Known rows, with every step that occurs:
firez-duta: [-15   8  16  -6 -11  -3   5  23   5 -13 -13   5  -4  12  -5   8   8  -9
  -7  -5]
somup-firez-duta: [-18   3  20  -7 -13 -13   3  31  13 -16  -1  -2 -14  22   4  14   2  -4
 -16  -6]
nugib-firez-somup-lufed-duta-magufil: [ 16 -15  19 -23   1  14  13  20  15   8 -19  18  -6   6  26   9  11 -10
  -5 -10]
firez-somup-magufil-nugib: [  6   1   0  11  -3   8 -11  19 -13 -11 -16   0   4  -6  -4   0  -8  11
   8   6]
duta-lufed: [ 18 -13  14   4  -2   8  -2 -12  -3  -8   5   5  -3   0  -6  -9   4  -5
   2 -15]
magufil-nugib-firez-duta: [-25  17   2 -10  -5   1   2  36  11  -3  -5  11  16   4   0   9   5  -4
 -16  -2]
lufed-duta-magufil: [ 10  -8  16 -27   7   8  13  15   6  14 -13  31 -13   8  22  -6  15 -17
  -4 -14]
somup-lufed-duta-magufil-nugib-firez: [ -6   0 -11 -15  10  11   2  26  13  15  -1  19  23  -6  21   2   5   2
 -15  -2]
nugib-magufil: [ -7   3 -14 -16   6 -12   2   0  -8   0   9   3  13  -5  -6   9   4   6
   5  12]
somup-lufed-duta: [ 23 -39  15   3  15  -6   9   0  22   1  -8  -3   0  20  29  11   0   3
  -4 -11]
magufil-nugib: [ -5   1 -15   3   3  14  -7  14 -11   1  -3  14  15 -12  -3 -14  11   8
  -3  -2]
nugib-firez: [-11  12 -10  -8   5  -4   1   9  16  13  13  -2  18  -2   8  11 -13   1
 -11   6]
duta-magufil: [ -1   7   9 -24  -5  13   7  16  -7   6 -15  27 -11  -5   7  -8  18 -13
   0  -6]
magufil-nugib-firez-somup-lufed-duta: [ 23 -33  11   4   8   6   7   9  24   2  -9  -9  10  13  26  17  -4   8
  -5  -8]
lufed-duta-magufil-nugib: [  2  -5  -4 -15   8  20   1  24  -7  11 -11  37   6  -7  12 -19  22  -4
  -6 -11]
lufed-duta-magufil-nugib-firez: [-10   9 -13 -19  11  10   2  25  12  21   4  24  22  -6  17  -2   2  -1
 -15  -2]
lufed-duta-magufil-nugib-firez-somup: [  7   6   3  -7 -10  24   3  21  11   8  -6  -3  13  -5   4  14  -7   2
  -3   2]
magufil-nugib-lufed: [ 12  -5 -26   4  25   2 -13  16   3  -1  -3  15  30 -18  -8 -11 -11  14
  -9   7]
magufil-nugib-lufed-duta: [ 24 -26  -7  -2  34  -6   0   9  21  11   0  17  19   6  16  -5 -12   5
 -12  -7]
lufed-duta: [ 15 -22  11  -4  17  -7   8  -3  19  12   2   6  -2  19  22   3  -5  -5
  -5 -12]

Rows:
[  0  -2  15  -3  -5   8  -1  13   5 -11   2  12   9   3  -6  -3   7  -9
  -9 -17]
magufil-nugib-firez-duta-lufed
[-16  16 -17 -17   5  12  -1  26   5  16   4  22  23 -13   9  -3   4   1
 -14   2]
duta-magufil-nugib-firez
[ 11   6  16   6  -5 -10  -5  12   6 -11 -13 -21  -7   8   3  26 -35   5
  10  13]
nugib-firez-somup-magufil
[-15  13 -21  -6   8   6  -4  18   9  14  11   8  29 -10   6   1  -5   7
 -13   4]
magufil-nugib-firez
[  3  -2  19  -1  -3   1  -3  15   4 -15  -3  10   4   6  -4   1  -1  -8
  -6 -14]
somup-magufil-nugib-firez-duta-lufed
[ 10 -13   2 -10   0  27   2  26  -5   2 -20  25   6  -8  13  -9  22   1
  -3 -10]
firez-somup-lufed-duta-magufil-nugib
[  5  -2 -14 -11  17   3  -8  35   5  -4 -10  27  18 -12  -2  -9  -2   7
 -17   1]
somup-firez-duta-magufil-nugib-lufed
[ 12  -2 -22  -8  22   9  -9  24   0   2 -10  29  25 -21  -4 -15  -2   7
  -9   4]
duta-magufil-nugib-lufed
[ 26 -26   0  -3  33 -13   3   2  27  11   1  10  11  13  18   2 -18   1
 -10  -6]
nugib-lufed-duta
[ 20  -5 -15   9  21  -2 -15  20   2  -9 -13   6  22 -14  -8  -1 -25  16
  -2  12]
firez-somup-magufil-nugib-lufed
[  8  -8  25   0  -9   5   1   4   1 -17  -3   8  -5   8  -9  -3   9 -12
  -2 -19]
firez-duta-lufed
[-22  17   7  -8  -3  -5   0  38  10  -7 -10   9  12   9   2  13  -3  -4
 -13   0]
somup-magufil-nugib-firez-duta
[ 26 -26  -2   0  36 -13  -3  11  20   7  -4  14  14  10  18  -2 -20   6
  -8  -5]
somup-magufil-nugib-lufed-duta
[  5 -11  28  -1 -11  -2   1   9   6 -20   4   3 -12  15  -3   1   5  -8
  -9 -19]
somup-firez-duta-lufed
[-23  17   9 -12  -7  -6   6  29  17  -4  -4   4   9  10   1  16  -1  -8
 -15  -1]
nugib-firez-duta
[ 31 -25   1   2  29  -7  -3  12  20   5  -8   8  13   9  15   3 -23   7
  -6  -3]
firez-somup-magufil-nugib-lufed-duta
